Known rows, with every way that one mark hangs from another:
j_104{j_159{j_741} j_629}: [ 1.04 -0.45 -2.44 -1.58  0.96 -1.85 -1.03 -0.06 -1.16 -2.78  1.80 -0.88
  0.06  1.85 -1.22 -0.30 -0.10 -0.32  3.09 -2.92 -0.42]
j_629{j_104}: [ 1.63 -1.44 -0.55 -0.86 -3.18 -1.93  1.68 -3.51  0.75 -1.76 -2.36 -1.63
  2.95  0.98 -2.31  3.56  0.93 -1.43 -1.69 -1.47  0.89]
j_629{j_104{j_53 j_159 j_538 j_805}}: [ 2.51 -2.45 -1.21 -4.58  4.70 -1.86  3.38 -1.04 -0.57 -1.83  1.64 -1.32
  3.41  0.82 -2.87  3.31 -0.20  4.22 -3.81 -2.59 -1.33]
j_629{j_104{j_159 j_538{j_684}}}: [ 1.67 -0.46 -0.53 -0.78  1.60 -1.45  5.17 -1.68  0.37 -3.06 -1.28 -1.05
  2.77  1.87 -2.22  3.44  1.08 -0.09 -2.80 -2.99 -0.97]
j_104{j_53 j_159 j_538 j_629}: [ 1.15 -2.46 -1.76 -0.05  6.54 -3.24  4.08  0.94 -2.14 -1.23  3.30 -0.77
  0.26  0.67 -2.24 -1.10 -1.47  2.18 -2.82 -3.38 -2.37]
j_285{j_741{j_159}}: [ 2.91 -0.57  0.25 -1.20 -3.87 -1.44  0.53 -3.30  1.60 -1.82  1.82  0.30
  2.02 -0.21 -1.05 -2.43 -0.73 -1.85 -1.85 -1.48  1.10]
j_684{j_538}: [ 1.43  0.56 -1.05 -0.81 -4.26 -2.42  0.30 -0.62 -0.50 -0.72 -3.08 -0.65
 -0.42  2.39  1.98 -1.36 -0.51 -2.13  1.22 -2.43 -0.91]
j_805{j_104{j_538 j_629}}: [-2.40 -1.57 -0.32 -0.27 -0.24 -3.74  2.92  2.10  0.50 -0.41 -1.37 -0.64
 -1.01  0.18 -2.34 -1.75  2.96  1.39 -1.60 -0.32 -0.69]
j_159{j_104 j_741}: [ 1.13 -1.27 -0.95  2.68 -4.34 -0.97 -2.31 -4.00  1.92 -1.71 -1.95 -1.22
  0.34  4.08  0.07  5.78 -0.30 -1.59  2.61 -2.68  0.25]
j_159{j_104{j_53}}: [ 1.22 -3.45 -0.93  1.24 -1.61 -1.97  1.41 -4.50  0.92 -1.00 -1.24 -1.23
  1.26  2.36 -0.64  4.66 -1.00 -0.94 -1.80 -2.79 -0.32]
j_805{j_104{j_53 j_538 j_629}}: [-0.49 -3.38 -0.37 -0.27  1.82 -3.69  2.96  2.39 -0.48  0.06 -0.27 -0.88
  0.22  0.18 -2.55 -1.58  2.02  1.91 -2.71 -0.46 -1.44]
j_741{j_159 j_285}: [-2.36 -0.79  2.24 -0.61 -2.58 -1.26 -1.58 -3.77  0.83 -2.03  1.40  1.99
  0.11  0.43 -1.03 -1.84 -0.75 -1.31  0.04 -1.46  0.95]
j_741{j_285}: [-2.68 -0.66  0.78 -0.89 -3.36 -2.05  0.09 -2.93  0.45  0.34 -1.98  0.35
 -0.07  0.54 -1.32 -1.51 -0.52 -1.27  0.05 -1.56  0.47]
j_538{j_684}: [ 1.87 -0.24  0.09 -1.10 -1.98 -2.02  3.87 -1.85  1.38 -1.79 -4.10 -0.73
  0.98  2.18 -0.55 -1.71  0.66 -1.32  0.12 -2.78 -1.05]
j_629{j_104{j_159}}: [ 1.53 -1.28 -1.44 -2.85 -1.34 -1.19  1.68 -2.89  0.49 -3.18  0.20 -1.47
  2.79  0.86 -2.31  3.51  0.95 -1.57 -1.45 -2.04  0.95]
j_741{j_159{j_104{j_805}}}: [-0.06 -1.56  0.56 -2.10 -1.16 -1.25 -0.61 -4.81  1.79 -3.47  1.44  0.60
  0.29  1.83 -0.09  2.58 -0.18  1.63 -0.46 -2.42  0.74]
j_159{j_104{j_53 j_629 j_805} j_741}: [ 2.34 -2.71 -1.47 -0.81  1.99 -2.11 -1.83 -2.83 -0.98 -0.53 -0.39 -1.15
  1.85  3.55 -0.58  5.67 -1.73  3.88  1.65 -3.38 -1.96]
j_805{j_104{j_53 j_159 j_538{j_684}}}: [ 0.60 -2.68 -0.39 -3.00  2.68 -2.07  4.09  2.68  0.95 -2.05  0.41 -0.67
  0.82  1.23 -2.18 -1.93  2.83  0.73 -2.42 -1.34 -1.93]
j_805{j_104{j_159 j_538{j_684} j_629}}: [-1.67 -0.98 -0.73 -2.30  2.76 -3.00  4.46  2.76 -0.15 -2.20 -0.35 -0.43
 -0.22  1.15 -1.94 -1.96  3.54  1.34 -1.28 -1.57 -1.77]
j_104{j_805}: [ 0.41 -0.81 -0.89 -6.02 -1.14 -2.39  0.84 -1.55  1.15 -0.67 -1.33 -0.92
  0.23  0.62 -1.16 -1.89  0.11  3.32  0.17 -1.80 -0.19]
j_805{j_104{j_159 j_538}}: [-2.09 -1.52 -0.92 -2.81 -0.35 -2.19  2.27  2.35  1.84 -2.23  0.95 -0.70
 -1.28  0.50 -2.24 -2.02  3.49  0.20 -1.42 -0.46  0.14]

Rows:
[-0.51 -0.26 -0.96 -2.27 -1.60 -0.62 -2.42 -1.08  0.45 -2.21  1.52 -0.09
 -0.12  1.92 -1.23 -0.36 -0.30 -1.67  3.03 -2.40  0.30] -> j_104{j_159{j_741{j_285}}}
[ 0.39 -0.44 -0.33  0.37  0.27 -0.98  0.61 -1.65  0.09 -2.05  0.34 -0.49
  2.22  1.85 -2.60  4.45  0.19 -0.15 -0.68 -2.26 -0.20] -> j_629{j_104{j_159{j_741{j_285}} j_538}}
[-0.11 -3.52 -1.82 -4.50  1.83 -2.71  1.14  2.02 -0.76 -1.90  2.02 -0.97
  0.96  0.03 -2.47 -1.59  2.28  0.26 -0.87 -0.73 -0.74] -> j_805{j_104{j_53 j_159 j_629}}
[-1.73 -2.69  2.20  1.12 -1.12 -0.96 -1.42 -5.77  0.37 -1.88  1.82  1.89
  1.20  1.56 -0.62  3.10 -1.79 -0.93 -1.27 -2.41  0.13] -> j_741{j_159{j_104{j_53}} j_285}
[-0.27 -2.92 -0.55 -4.14 -0.81 -1.14 -2.29  1.87  0.54 -1.58  1.87 -0.40
  1.20  1.16 -2.41 -0.87  2.08 -0.78  1.18 -0.34 -0.28] -> j_805{j_104{j_53 j_159{j_741{j_285}}}}
[-0.05  0.88  0.19  0.26  2.07 -1.06  1.89  0.38  0.41 -2.01 -0.05  0.42
 -0.17  3.12 -1.10 -0.56 -0.19  0.26  1.26 -3.61 -2.11] -> j_104{j_159{j_741{j_285}} j_538{j_684}}
[-1.21 -1.19 -0.52 -0.42  0.31 -2.43  2.92 -3.42  1.38 -0.55 -2.01 -0.75
 -0.48  2.44 -0.46  4.06 -0.23  3.75 -2.12 -3.15 -0.89] -> j_159{j_104{j_538 j_805}}
[ 2.08 -2.73 -1.43 -5.45  4.26 -3.74  1.72 -0.57 -2.19  0.29  0.18 -1.01
  1.81  0.38 -1.61 -1.60 -1.52  5.33 -1.14 -2.62 -2.13] -> j_104{j_53 j_629 j_805}
[ 0.37 -2.31  0.17 -1.38 -0.12 -1.12 -3.21 -3.83  0.03  0.30 -0.86 -0.15
  1.89  3.50 -0.71  5.48 -2.05  2.92  1.74 -2.84 -1.43] -> j_159{j_104{j_53 j_805} j_741{j_285}}
[ 2.65 -2.57 -1.02 -0.66  2.65 -1.59  3.54 -1.42 -0.32 -2.21  1.32 -1.36
  3.20  0.92 -2.90  3.71 -0.09  0.35 -4.00 -2.44 -0.85] -> j_629{j_104{j_53 j_159 j_538}}
[-3.58 -1.04  2.55  3.02 -1.09 -1.24 -0.02 -5.19  1.08 -1.86  1.06  2.17
 -0.53  1.72 -0.61  3.00 -1.11 -0.10 -1.67 -2.42  0.26] -> j_741{j_159{j_104{j_538}} j_285}
[ 0.06 -3.63 -0.82 -2.58 -0.06 -3.46  1.22  1.45 -0.45 -0.49 -0.49 -1.22
  1.08  0.09 -2.22 -1.66  2.07  0.44 -1.13 -0.05 -0.75] -> j_805{j_104{j_53 j_629}}
[-1.24  0.22 -0.48  0.64  0.75 -1.07 -0.21  0.24  0.64 -1.53  1.68  0.21
 -1.17  1.99 -1.54 -0.39 -0.42  0.24  1.14 -2.83 -0.72] -> j_104{j_159{j_741{j_285}} j_538}
[-2.59 -1.27 -1.04 -3.60 -0.54 -2.12 -1.74  1.69 -0.46 -1.80  0.84 -0.07
 -0.02  1.03 -2.13 -0.96  2.85 -0.17  2.33 -0.53 -0.09] -> j_805{j_104{j_159{j_741{j_285}} j_629}}
[ 3.80 -2.38  0.51  1.26  1.71 -2.16  5.30 -1.93 -0.16 -1.20 -2.68 -1.33
  4.07  1.82 -2.45  3.56 -0.03  0.59 -4.14 -2.55 -1.81] -> j_629{j_104{j_53 j_538{j_684}}}
[ 1.83 -0.34  0.24 -2.86  1.68 -2.18  5.05 -2.02  0.45 -1.30 -3.37 -0.95
  3.22  1.81 -2.04  3.04  0.89  3.87 -3.04 -2.48 -1.79] -> j_629{j_104{j_538{j_684} j_805}}
[ 2.24 -1.00  0.03  0.26 -3.93 -1.30  0.59 -5.13  1.83 -2.02  1.32  0.27
  2.21  0.69 -0.47  1.56 -0.81 -1.85 -2.26 -2.19  1.11] -> j_285{j_741{j_159{j_104}}}
[ 0.78 -0.13 -2.72 -6.79  3.52 -2.19 -1.36  0.39 -1.51 -2.29  2.22 -0.70
  0.37  1.75 -1.28 -0.71 -0.29  4.58  3.24 -3.05 -1.25] -> j_104{j_159{j_741} j_629 j_805}
[ 1.02 -2.79  1.02  2.90  0.40 -1.39  1.04 -3.94  1.42 -2.97  2.26  0.62
  0.41  2.06 -0.57  3.09 -1.13  0.21 -2.65 -2.80 -0.24] -> j_741{j_159{j_104{j_53 j_538}}}
[-0.66  0.17 -1.22 -7.39  0.84 -0.92 -2.70 -0.45  0.17 -1.70  1.87  0.09
  0.36  1.66 -1.31 -0.87 -0.38  3.07  3.14 -2.47 -0.47] -> j_104{j_159{j_741{j_285}} j_805}
[ 2.84 -2.75 -1.20 -1.42 -0.32 -1.22 -2.28 -3.08  0.89 -0.91 -0.62 -1.27
  1.76  3.81 -0.29  5.57 -1.37  2.77  1.66 -3.00 -1.29] -> j_159{j_104{j_53 j_805} j_741}
[-0.58 -0.55 -2.69 -7.82  4.07 -2.78  1.56 -0.34 -1.76 -2.03  2.07 -0.65
  0.11  0.43 -1.48 -1.87 -0.06  4.52  0.54 -3.00 -1.05] -> j_104{j_159 j_629 j_805}
[ 1.11 -3.30 -1.02 -2.78  0.40 -2.15  1.22 -4.01  0.61 -0.65 -0.93 -1.13
  1.58  2.16 -0.61  4.18 -1.13  2.79 -1.62 -2.94 -0.88] -> j_159{j_104{j_53 j_805}}
[-0.68 -3.18 -1.20 -2.36  3.81 -3.14  2.94  2.96 -0.77 -1.48  2.21 -0.81
  0.18  0.14 -2.72 -1.69  2.12  1.84 -2.46 -0.98 -1.48] -> j_805{j_104{j_53 j_159 j_538 j_629}}
[ 0.89  0.01 -1.38  0.50  0.69 -1.33  0.42  0.79  1.18 -2.47  1.83 -0.65
 -1.19  2.23 -1.41 -0.37  0.11  0.19  1.10 -2.88 -0.56] -> j_104{j_159{j_741} j_538}
[ 1.60 -0.76  0.25  2.13 -1.19 -2.11  2.11 -4.29  0.65 -1.42  1.62  0.52
  1.61  0.70 -0.79  1.58 -1.15 -0.14 -3.26 -2.68  0.02] -> j_285{j_741{j_159{j_104{j_538 j_629}}}}
